Each row was made from one path, in order. Every step used is in the known rows, and no mark comes twice. Write each row's path.
Known rows
kuzit, zaru, vebu, kugik: [-2.49  3.13  0.72 -2.49 -3.39 -2.09 -2.81 -3.47 -4.10 -2.91  0.19 -6.61
  3.64 -0.13 -0.08 -2.29 -1.34 -0.33  0.71]
mekuz, vebu: [-2.31  3.96 -1.86 -1.27  3.43 -2.42  1.29  0.54 -1.85 -0.35 -0.41 -5.52
  4.46 -1.34  3.93 -0.03  5.83 -0.93  1.01]
mekuz, vebu, zaru, kuzit, ruva: [-2.68  1.13  1.23 -0.98  3.35 -1.95  1.80  2.78 -0.26  1.68  1.31 -6.19
  4.29  0.48  2.83 -0.44 -0.34 -2.23  4.20]
kuzit, zaru: [-1.46  1.92 -0.25 -2.61  0.74 -2.12  2.13 -2.18 -1.86 -3.79 -2.04 -6.89
  2.45  0.16  1.42 -0.74  4.70  2.43  0.58]
zaru, vebu, kuzit: [-3.17  3.67  0.44 -0.69 -1.89  0.00 -2.76 -2.61 -2.72  0.31  2.08 -5.90
  3.63 -0.10  1.22 -4.10 -2.57 -0.95  2.54]
vebu, zaru: [-2.12  4.08  1.15 -2.23 -0.04 -2.95  3.37 -0.90 -1.48 -2.09  2.30 -6.42
  1.29 -3.15  0.66 -3.44  2.81 -2.06  1.73]
ruva, vebu, kugik, zaru, kuzit: [-2.92  6.75 -1.51 -0.84  1.96 -1.42 -2.07 -1.74 -0.14 -1.23 -0.49 -6.74
  0.43  2.57  0.89 -3.54 -1.21  0.14  1.96]
ruva, vebu, kuzit, zaru: [-1.87  2.85 -0.04 -0.76 -0.22  1.86  0.37 -2.42 -3.26 -3.84 -1.89 -5.78
  4.02  1.84  0.78 -1.03 -0.34  1.37  1.78]
kugik, vebu, zaru, kuzit, ruva: [-2.50  2.67  0.75 -1.26  2.15 -2.20  0.98  2.61  0.03  0.30  0.41 -6.90
  2.10  1.06  2.47 -0.78 -2.75 -1.69  4.02]
mekuz, vebu, kugik, zaru: [-1.32  7.29 -2.37 -3.58  2.69 -0.49  0.73  0.55 -1.84 -1.86 -1.25 -6.07
  3.25  1.49  0.21 -1.84  1.28 -2.00  0.20]
ruva, vebu, kugik, zaru: [-1.48  8.05 -1.63 -3.41  0.18  0.30 -0.35 -2.10 -2.45 -4.09 -1.63 -6.17
  1.52  2.17  0.32 -2.48 -0.89  0.21  0.89]
vebu, kugik, zaru: [-1.17  7.64 -1.62 -4.59  0.88 -0.92  0.47 -1.35 -1.62 -2.56 -1.09 -6.46
  1.29  1.65 -0.52 -3.27  0.12 -0.89  0.56]
ruva, vebu: [-2.70  5.21 -0.82 -0.98 -0.63 -1.10 -0.28 -3.59 -2.94 -3.82 -0.90 -5.62
  1.49 -0.27  3.96 -0.97  2.51  2.43  2.13]
zaru, kuzit, vebu, kugik: [-1.98  5.06 -0.42 -1.74  1.14 -2.44 -2.11 -0.63 -1.99  0.13 -0.75 -5.25
  3.04  1.83  1.55  0.33 -0.56 -1.74  2.35]
mekuz, vebu, kugik: [-1.88  5.56 -1.29 -2.48  1.42 -1.63 -0.86 -0.68 -3.61 -0.37 -0.16 -5.09
  4.54 -0.44  1.46 -0.84  1.59 -3.85  0.84]
ruva, vebu, zaru: [-2.45  4.48  1.14 -1.02 -1.10 -1.46  2.27 -1.65 -2.75 -3.95  1.57 -5.91
  1.62 -2.47  1.63 -2.31  1.54 -0.89  2.30]
zaru, kuzit, ruva, vebu, kugik: [-2.16  4.84  0.48 -1.94 -0.82 -0.13 -2.82 -2.46 -3.71 -1.22 -0.39 -5.21
  3.14  2.33  2.22 -0.93 -3.87 -1.23  3.45]

Which path is each row?
[-1.96  4.24 -1.69 -0.80  4.20 -2.51  0.54  1.87  1.01 -0.40 -1.69 -6.28
  2.21  2.79  3.07  1.00  2.31  2.02  2.34]  kugik, zaru, kuzit, vebu
[-2.41  1.53  1.79 -1.68  2.08 -2.26  1.60  1.03 -0.20  1.16  1.50 -6.43
  2.68  0.87  2.29 -1.69 -1.10 -1.31  4.31]  vebu, zaru, kuzit, ruva
[-1.55  3.76 -1.24 -1.24  0.81  0.66  0.55 -0.05 -1.98 -3.40 -2.94 -6.61
  3.05  1.60  0.14 -0.63 -1.23 -0.10  1.05]  kugik, vebu, kuzit, zaru
[-1.47  2.72  0.86 -3.34  1.04  1.22  0.77 -0.11 -2.41  1.17  0.07 -5.08
  4.73  2.48  2.35 -1.25 -2.82 -1.47  4.25]  vebu, kuzit, ruva
[-3.58  3.23 -0.07  1.07  3.65 -3.59  1.08  1.23  0.44  1.05  2.25 -6.50
  2.32 -1.95  1.79 -2.47  2.59 -2.86  2.27]  mekuz, vebu, zaru, kuzit
[-1.76  3.28  1.00 -1.85  0.95 -2.74  3.74  1.59 -1.59 -2.14  0.85 -5.71
  3.02 -1.80  1.66  0.48  2.77 -1.42  2.39]  kuzit, vebu, zaru
[-2.67  6.56 -1.50 -1.68  2.68 -2.29 -1.28 -1.34  0.51 -0.02 -0.13 -6.84
  0.34  2.21  0.09 -4.14 -0.55 -0.74  1.64]  vebu, kugik, zaru, kuzit
[-2.00  2.95  1.95 -1.85 -0.89 -0.61  2.65 -0.16 -2.89 -3.28  1.22 -5.80
  2.98 -1.04  2.38 -1.05 -0.87 -0.85  3.55]  kuzit, ruva, vebu, zaru
[-1.45  4.04 -0.23 -2.64  1.13  1.29 -0.05  1.69 -2.15  0.00 -1.35 -5.79
  3.90  2.87  2.53 -0.07 -5.03 -2.08  3.77]  kugik, vebu, kuzit, ruva
[-2.73  3.25 -1.02 -0.16  3.16 -3.40 -0.23  0.62  0.13  0.35 -0.97 -5.75
  2.46  1.50  3.98  1.38  3.13  1.34  2.95]  zaru, kuzit, vebu
[-2.11  3.27  0.28 -2.08 -0.43  0.15  0.17 -1.81 -3.36 -2.88 -1.26 -5.47
  3.29  1.52  4.90  0.54 -0.25  2.29  3.70]  kuzit, ruva, vebu
[-1.61  5.09  0.37 -3.16 -1.64  0.33 -1.71 -2.61 -4.78 -2.41 -0.91 -4.92
  3.64  1.73  2.29 -0.56 -3.21 -1.18  3.08]  kuzit, ruva, vebu, kugik
[-2.27  4.63 -1.25 -0.59  2.78  0.92  0.02  0.40 -2.37  1.18  0.50 -4.80
  5.44  0.15  1.82 -1.64  0.77 -3.35  2.10]  mekuz, vebu, kuzit
[-1.90  2.42  0.95 -2.94 -0.10  1.58 -0.80  0.40 -2.24  0.42  0.57 -6.14
  5.04  3.11  1.74 -1.92 -5.03 -0.29  3.83]  kugik, zaru, vebu, kuzit, ruva
[-2.98  4.21 -0.64 -2.17 -1.09 -2.32 -1.14 -1.85 -1.26 -2.62  0.84 -7.59
  1.91 -0.21  1.90 -3.56  0.98  2.41  0.95]  kugik, zaru, vebu
[-3.07  5.54 -1.76 -0.94  3.65 -2.83 -0.10 -1.02  1.73 -0.10 -0.25 -7.31
 -0.11  1.83  1.58 -3.87  1.90  1.25  1.77]  kugik, zaru, kuzit
[-1.25  5.38 -0.51 -3.16  0.14 -1.84 -0.77 -0.90 -3.41 -1.29 -1.17 -4.88
  3.67  1.05  1.60  0.78  0.29 -1.82  1.72]  kuzit, vebu, kugik
